Each row was made from one path, in order. Every step used is in the known rows, and no mark comes twice. Write each row's path.
(in the rows, 128 means zero)
Known rows
R-K-A: [126  77  94 127 115 124 112 158 113 130  99 139 104 124 149 133 130 133
 139 157 141 112 120]
A-S-B: [138 118  76 129 122 130 124 146 142 168 126 111 126 137  98 132 144 190
 143 108 177 125 128]
F-S: [ 99 102  94  94 152 114 116 154 119 102 178 139 135 123 127 162 129 130
 129 144 177 180 164]
B-S-F-K: [135 117 107 127 120 114 119 156 142 170 153 101 167 108 119 182 189 142
 131  95 122 143 132]
T-K-R-S: [ 68 126  77 230  75 152 109 152 106 146 168  96 127 115 133 155 121 165
 129 209 192 159 146]
K-A: [152  87  87 114 141 122 133 156 129 150 110 142 110 130 129 147 138 161
 146 138 157 127 116]
T-K-H: [154 134  95 132 140 129 113 190 127 116 140 145  89 134 139 138 113 103
 133 160 166 173 192]
R-K-B-S-F: [100 101 120 107  86 119 109 146 122 151 134  91 107 110 117 157 173 142
 132 114  88 118 157]
B-S: [112 135 103 108  95 133 113 146 139 121 155 122 120  98 115 171 150 169
 133 132 152 170 157]
S-F-K: [146  90  91 121 152 100 126 171 129 174 147 110 166 143 112 163 182 118
 145 102 147 128 122]
R-S-F-K-B: [129  96  93 168 142  99 123 145  99 176 121  76 170 150  95 154 185 142
 132 127 145  95 133]
B-S-F-K-T: [129 109 103 108 156  93 142 135 143 152 122  87 146 117 103 182 202 192
 131  90 115 112 136]
S-R-K-F: [ 90  82  97  77  98 159  95 170  91  88 149 119 102 110 140 145 132 101
 145 161 145 177 153]
B-S-R: [ 72 123 106  79  78 161 114 146 139 116 183 142 119  89 111 171 139 154
 145 149 158 188 141]
T-K-B-S-F: [114 135 123 142 136 115 125 156 142 176 156  85 110 113 121 168 177 156
 141 111 127 147 159]
T-K: [113 133  95 156 149 120 118 176 129 131 163 121 114 134 133 150 139 127
 150 157 201 169 152]
R-S-B: [107  83  74 168  82 145 138 128 118 148 131  95 164 155  79 134 131 159
 133 176 195 125 148]
K-R-S-B: [ 86  80  60 178  51 158 134 118 109 155 144  95 162 133  82 133 124 210
 133 195 169 128 135]
T-K-A-S-R: [104 133  98 164 140 154 114 173 143 178 143 143  82 101 168 147 126 150
 149 137 188 150  96]
A-S: [132 141  83 134 121 127 103 170 137 156 143 121  94 118 125 154 148 159
 138 105 178 143 138]
R-S: [103 106  81 169  80 139 115 150 113 131 147 106 133 136 104 156 135 136
 129 172 197 145 158]
F-K-T: [137 115  81 104 203  75 136 143 113 106 103 114 136 145 105 153 173 190
 147 126 167 112 132]
F-K: [141 123  86 122 165  96 112 164 112 119 133 127 161 137 117 151 162 143
 147 129 175 142 126]
T-K-F-S: [114 122 104 134 189 120 105 174 103  97 171 101 124 113 169 164 134 111
 122 147 180 213 186]
R-K-B: [107 107  97 102 139 101 103 153  93 105 116 119 101 138 116 126 144 147
 147 149 139 117 152]

Write each row's path
[ 61  86  96  88  85 151 103 163 109  99 170 147 109 119 125 138 123 101
 153 176 167 157 138] | S-R-K
[109  74  87 172  70 147 130 159 131 185 160  89 139 145  97 167 156 108
 126 145 170 130 153] | R-S-F
[117 108  91 115 118 157 118 160 141 173 133 153  86 102 142 149 132 165
 147 121 164 135  91] | K-A-S-R
[ 94 133 116 102 101 113  93 137 106 100 120 109 102 102 123 146 152 164
 134 142 113 132 161] | R-K-B-S
[145 132  91 103 204  72 115 151  96 119 111 118 148 142 105 140 172 167
 153 122 153 120 128] | F-K-B
[165  87  90 145 123 133 130 168 157 232 117 117  93 120 141 161 162 155
 134  75 132 103 103] | K-A-S-F
[ 75  94  82 232  59 158 124 161 123 197 186  79 133 123 125 166 143 143
 128 180 167 146 144] | T-K-R-S-F
[138 110  95 165 164 120 129 167 132 155 124 135 108 129 154 145 133 144
 148 155 180 141 121] | T-K-A
[ 91  70  75 183  34 159 128 147 120 193 173  87 137 123 100 168 148 156
 126 163 143 130 141] | K-R-S-F
[177 112  77 152 176 107 128 138 132 188  68 118 163 131 130 127 160 207
 139  96 153  86  78] | F-K-A-S-B
[ 74 102  68 226  79 157 131 131 112 158 154  87 159 132 107 131 119 192
 134 215 191 141 140] | T-K-R-S-B
[131  75  87  82 170 124 130 136 104 110 142 101 162 132 116 144 137 155
 126 135 153 181 172] | K-F-S-B
[ 56  90  98  63 137 143 118 151 120  96 206 159 136 115 121 162 118 114
 142 164 184 201 148] | F-S-R
[120 101 108 111  79 139 127 157 156 174 168 104 123 109 107 182 171 143
 132 103 123 154 153] | B-S-F
[130 156 108 105 168  86 105 136 109 114 113 108 149 105 113 158 180 201
 139 113 127 135 136] | F-K-B-S
[107  66  94  93 140 129 111 140  87  85 130  97 156 126 137 130 128 128
 120 153 137 164 177] | R-K-F-S-B
[127  98  94  83 169 121 108 161 100  92 159 111 131 114 141 169 140 128
 120 130 155 200 180] | K-F-S
[ 73  89 115  98  66 166 106 140 127 120 132 150 105  78 152 152 127 150
 137 168 118 145 112] | B-S-R-K-A
[ 75 131 113  61 112 138 117 133 123 113 160 130 106  95  98 159 150 184
 153 140 137 167 143] | K-B-S-R
[139  88  84 153 112 134 116 140 130 174  75 120 112 124 140 112 131 181
 134 126 140  81 101] | R-K-A-S-B
[139  77  97 159  96 135 110 173 140 210 105 112  86 117 159 147 155 123
 127  93 115  86 105] | R-K-A-S-F
[125  87  87 186 107 121 122 158 117 179 145  85 180 143 107 166 173 111
 126 136 166 116 132] | R-S-F-K
[ 56  78  92  73 121 129 127 144 109  86 138 132  87 130 111 139 134 153
 154 173 160 126 141] | S-R-K-T
[152 100  96 105 187  78 128 159 112 169 123  99 153 152  98 150 193 147
 152  94 128 107 124] | S-F-K-B
[ 45 104 109  74  86 143 116 127 123  79 140 123  89  91 117 158 142 178
 141 165 136 142 151] | B-S-R-K-T
[119  99  95 132 192 124 128 149 108 111 153  91 158 130 144 143 132 143
 126 153 178 196 177] | T-K-F-S-B
[159  96 109 133 132 115 130 148 145 194 114 114 161 103 138 176 186 164
 128  93 100 115 100] | B-S-F-K-A
